Known rows, with every way that one mark hangs from another:
{namip vavu}: [ -5.3,   1.9, -10.0,  10.6, -28.9,  11.0,   5.3,  -4.5,  -3.3,  17.7,
  -3.3,  10.4,  -3.0,  -3.8,   3.7,  -5.8,  -1.1, -15.8,  -3.8,   4.6]
{vavu namip}: [-24.9,  -5.1,   7.7,  -5.4,   6.6,   2.8,   4.1,  -4.3,  -2.7,  21.0,
   5.8,  -7.4,   3.4,  -8.6,  -8.6,   9.2,  -6.1, -19.9,  -3.5,  -5.0]
{mitofe namip {rafor lafa pobud}}: [-20.2,  12.8,  22.7,  -6.7,  -0.4,  45.1,  -7.4,  -0.6,  -5.1,   4.0,
  34.6,   8.8,  36.8,   8.2, -31.2, -30.9,   9.5,  47.3, -31.6,  45.8]
{namip {mitofe {rafor {lafa pote} pobud}} vavu}: [ -3.0,   4.8,  10.8,  18.2, -34.1,  35.9,  -0.5, -14.2,  -6.6,  38.6,
  20.4,  31.3,  41.4, -10.8, -18.8, -36.2, -16.8,   4.1, -12.5,  36.6]
{namip {mitofe gemakup {rafor lafa pobud}}}: [ -8.1,  13.2,  27.1,   8.9,  -0.9,  17.8, -10.1,  -2.2,   1.2,  21.2,
  26.0,  23.8,  45.1,  -8.9, -19.2, -40.9, -18.6,  20.7, -16.9,  51.8]
{pobud {rafor {lafa pote} mitofe}}: [ 12.3, -25.8,  -2.2,  10.0, -29.6,  28.1,  -1.1,   6.6, -14.7,  -6.1,
  33.0,   5.2,  35.6, -13.2, -26.1, -32.0,  11.9,  12.6,  -8.0,  17.5]
{lafa {pote {vavu {namip {mitofe gemakup rafor}}}}}: [ -8.0,  -6.7,   7.8,  14.3,  -4.9,   3.1,   9.7,   5.4,  -6.9,  28.0,
  25.7,  18.6,  22.8, -14.2, -15.6, -18.7,  -6.8,   6.4,  11.4,  29.2]
{mitofe gemakup namip {rafor {lafa pote} pobud}}: [-18.6,  11.3,  11.0,  12.2,   4.0,  47.0,  -7.1,   8.8,  -7.9,   4.9,
  48.3,  37.2,  49.4,  12.5, -34.4, -42.1,  -1.1,  73.8, -28.8,  71.5]
{gemakup mitofe}: [ -3.1,   6.1,  -1.4,  -5.0,  -4.3,  -9.4,   0.1,  12.3,   7.2,  13.7,
 -12.8,   7.5,  12.2, -12.4,  -2.1, -17.0,   1.2,  -7.0,  -6.0,  11.1]
{pobud {rafor lafa {mitofe gemakup}}}: [  0.7, -15.1,   5.9,   7.8, -26.1,  20.4,  -5.1,  12.4,  -9.7,  -5.7,
  32.9,   4.1,  34.0, -15.8, -22.2, -42.0,  10.2,   9.3, -16.8,  33.7]
{mitofe gemakup}: [ -5.3,   5.4,  -1.7,   9.9,   4.7,  -3.5,  -2.1,   9.4,   1.3,   0.5,
   8.1,  16.3,   6.7,   0.9,   0.7, -12.6,  -7.3,  14.2,  -3.6,  25.7]
{gemakup {lafa {rafor pobud}} mitofe}: [-17.0,  -3.9,   9.1,  -1.2, -19.9,   3.9,   1.2,  21.0,   4.3,  19.0,
 -22.4,  14.8,  25.7,  -4.4, -24.3, -41.1,  -7.0,  15.2, -22.0,  27.0]
{lafa rafor}: [-0.9, -4.3,  2.2,  8.2, -4.8,  8.6, -2.3,  2.5, -5.6, -0.6,  8.0, 14.0,
 14.1,  9.0, -8.3,  0.7, 11.2, 29.4, -0.7,  8.4]
{pobud {rafor {mitofe namip}}}: [ -3.1,  -4.1,  11.4,   1.2, -27.5,  18.1,  -3.3,   5.5,  -3.9,  -5.0,
  26.8,  -1.3,  21.6, -11.0,  -6.8, -29.8,  26.2,   1.7,  -5.1,  13.0]
{mitofe {gemakup {lafa {pote vavu} {rafor pobud}}} namip}: [-20.7,  -2.6,  16.2,  16.3, -22.7,  29.8,   0.9,  19.6,  -4.3,   8.8,
  26.9,  35.1,  32.5,  11.7, -23.5, -34.8,  -4.2,  50.5, -13.2,  56.2]
{rafor lafa {mitofe gemakup {namip vavu}} pobud}: [-14.2, -14.1,   3.6,   2.2, -37.5,  69.2, -14.2, -13.8,  -5.9,  11.7,
  56.3,  30.3,  48.0, -15.9, -27.8, -28.7, -20.2,  28.8, -32.8,  78.9]
{rafor {lafa {pote {vavu namip}}} {mitofe gemakup} pobud}: [ -4.1, -42.1,  -4.4,   3.7, -22.3,  56.3,  -3.8, -11.1, -14.1,  11.3,
  59.9,  22.1,  49.5, -24.5, -41.8, -24.1, -35.7,  24.8, -13.1,  72.6]
{mitofe gemakup namip rafor}: [-22.2,  33.2,  14.8,   7.5,  14.1,   6.8,  -6.1,  18.8,   3.2,   6.8,
  25.7,  23.7,  16.6,   6.4,  -6.7, -32.8,  24.5,  51.8, -19.4,  48.9]
{pobud {rafor lafa}}: [ -2.0,  -9.9,  13.4,   4.5, -24.7,  16.7,   2.3,  11.5, -12.3,  -6.5,
  13.8,  -8.3,  27.9,   2.0, -22.3, -32.2,  12.0,  -3.9, -13.5,   2.8]
{vavu {namip {mitofe gemakup {rafor lafa pobud}}} pote}: [-28.3,   7.1,  36.8,  -5.7,  -3.2,   7.0,  -0.9,  -6.1,  -9.6,  38.4,
  39.6,  10.4,  32.4, -28.8, -16.3, -43.1, -27.3, -25.4, -27.9,  33.1]

Rows:
[-19.9,  12.5,   9.5,  -6.9,  -3.7,  -8.4,   3.5,  25.5,   7.8,  22.9,
 -28.4,   3.9,  13.7, -12.2, -22.9, -58.1,  -0.6,  11.4, -28.1,  29.9]
{gemakup lafa {mitofe {rafor pobud}}}
[ -0.7, -10.0,   2.6,   3.5,  -4.1,  32.9,   3.7,   0.2, -13.4,   3.9,
  27.3,   8.4,  31.3,   1.0, -36.8, -33.8,  -4.8,  39.2, -13.8,  41.4]
{mitofe {rafor {lafa {pote vavu}} pobud}}
[-35.8,  27.8,  19.0,   8.1, -25.5,  21.1,   2.1,  16.4,  -3.7,  25.3,
  20.4,  28.6,  15.5,  -2.8, -14.0, -72.4,  -1.2,  24.9, -42.6,  61.0]
{mitofe {gemakup lafa} {namip {vavu pote}} {rafor pobud}}
[-19.8,  20.7,  18.1,  20.4, -30.9,  11.0,   0.3,   2.1,   4.0,  43.8,
   0.6,  31.5,  25.5, -13.4,  -8.6, -56.2, -18.7,  -2.3, -18.3,  47.8]
{namip {mitofe {gemakup lafa} {rafor pobud}} vavu}
[-14.7,  18.6,  10.1,  14.2,   8.0,  27.8,  -6.6,  20.8,  -6.1,   7.1,
  42.6,  35.1,  37.0,   7.7, -25.8, -35.5,  17.8,  70.8, -26.1,  60.9]
{mitofe gemakup namip {rafor {lafa pote}}}
[  1.0,  -7.8,   1.0,   9.8, -20.4,   5.0,  -1.8,  10.6,  -4.3,  -6.0,
  21.2,   4.8,  19.0, -13.7,  -6.4, -37.9,  13.7,   2.2,  -3.2,  22.1]
{pobud {rafor {mitofe gemakup}}}
[ -4.3, -29.6,   4.7,  11.3, -31.8,  27.0,   3.8,  12.5, -16.7,   6.6,
  45.0,   6.7,  40.9, -22.0, -32.5, -39.8,   5.1,   4.4,  -8.2,  38.2]
{pobud {rafor {lafa {pote {vavu namip}}} {mitofe gemakup}}}
[-18.5,  30.2,  13.0,   1.1, -19.7,  12.4,   2.0,   5.5,  -6.0,  20.6,
  23.3,  14.6,   2.8,  -6.2,   1.1, -37.8,  27.3,  11.0, -25.4,  24.6]
{mitofe {namip {vavu pote}} rafor}
[ -8.6,   8.6,  25.2,  14.5, -10.8,   3.5,   1.4,   8.9,   2.4,  27.5,
  12.1,  24.3,  32.5, -12.0, -17.5, -53.5, -19.2,  16.1,  -5.4,  49.8]
{namip {mitofe {gemakup {lafa {pote vavu}}} {rafor pobud}}}
[-19.1,   2.5,  32.8, -10.0,  -9.7,  -8.9,   2.5, -10.8,  -5.5,  36.8,
  23.2,  -1.1,  11.3, -31.3,   3.4, -15.3, -20.5, -56.2, -10.0,  -5.5]
{vavu {namip mitofe} pote}
[ -3.7,   8.8,  28.7,   0.8,  -4.7,  21.0,  -7.9,  -9.8,  -0.1,  20.8,
  19.4,  10.7,  39.7,  -9.5, -19.7, -30.8, -12.6,   9.7, -13.9,  31.7]
{namip {mitofe {rafor lafa pobud}}}
[-20.1,  29.4,   4.8,  -0.4, -15.6,   5.9,   0.7,  16.8,   6.8,  30.1,
  -0.8,  20.3,  18.3, -10.5,  -5.2, -37.4,  26.5,  12.6, -20.6,  32.8]
{gemakup {mitofe {namip vavu} rafor}}
[-30.8,   4.0,  22.7,   9.2,   4.7,   7.0,   2.2,   1.2,   0.0,  41.6,
  12.8,  18.6,  31.0, -13.8, -21.1, -30.1, -23.3,   0.8, -10.0,  29.8]
{vavu {namip {mitofe {gemakup {lafa pote}} {rafor pobud}}}}
[ -8.3,   1.8,   7.8,  -3.0,   5.6,  28.3,  -3.1,  -1.8,  -7.6,   2.2,
  18.0,   2.2,  26.5,   2.7, -30.8, -31.3,  -2.8,  33.8, -24.5,  34.5]
{mitofe {rafor lafa pobud}}
[-21.8,  18.5,   4.6,  14.6, -24.2,  23.0,  -2.7,   6.9,   1.2,  16.9,
  22.4,  31.8,  14.5,   3.7,   3.6, -17.3,   4.0,  14.7, -13.6,  40.9]
{mitofe gemakup {namip vavu}}
[ 13.6, -21.1, -20.0,  25.4,  -6.8,  20.7,  -5.9,   2.9, -10.0,  -0.1,
  35.0,  45.4,  29.5,  -3.4, -13.6,  -6.9,   4.7,  61.8,   5.5,  39.7]
{lafa pote {rafor {mitofe gemakup}}}
[-10.6,   3.4,  -2.6,   4.0,  -3.9,  -1.9,   7.0,  25.4,   3.0,  23.2,
 -21.7,  18.9,  21.1,  -8.1, -27.6, -56.3,  -5.0,  26.7, -20.1,  30.2]
{gemakup {lafa pote} {mitofe {rafor pobud}}}
[ -1.9, -41.7,  -6.6,   9.4, -24.1,  43.5,   4.0, -14.2, -16.5,  14.0,
  45.7,  23.5,  38.1, -12.1, -31.7,  -6.4, -11.6,  31.3,  10.0,  41.5]
{lafa {pote {vavu namip}} {rafor mitofe pobud}}
[-28.3,   5.4,  35.9,  -4.3, -10.8, -15.6,   2.7,   3.1,  -3.1,  41.1,
  17.5,   6.1,  11.7, -32.4,  -0.8, -33.4, -26.7, -48.8, -19.1,  11.1]
{vavu {namip {mitofe {gemakup lafa}}} pote}
[ -4.4,  -5.3,  24.6,  18.3, -24.8,  10.6,  -0.4,   5.6,  -0.2,  24.5,
  14.8,  30.8,  38.2,  -7.4, -15.0, -35.7, -26.1,  11.5,   1.5,  42.9]
{namip {mitofe {gemakup {lafa {pote vavu} {rafor pobud}}}}}
[-13.5,   0.2,   4.3,  -3.9,  -2.8,   2.5,   6.8,  20.0,  -3.3,  29.7,
   8.5,   7.8,  29.3, -20.8, -29.4, -34.6,   9.6,  10.3, -15.7,  34.5]
{gemakup {mitofe {rafor {lafa {pote {vavu namip}}}}}}
[-21.7,  13.6,   7.5,   8.0,   9.3,   2.2,   0.4,  18.7,   1.2,   8.9,
  -2.2,  14.6,  12.2,   3.3, -21.6, -55.1,  -8.7,  38.6, -25.1,  48.7]
{mitofe {gemakup lafa} {rafor pobud}}
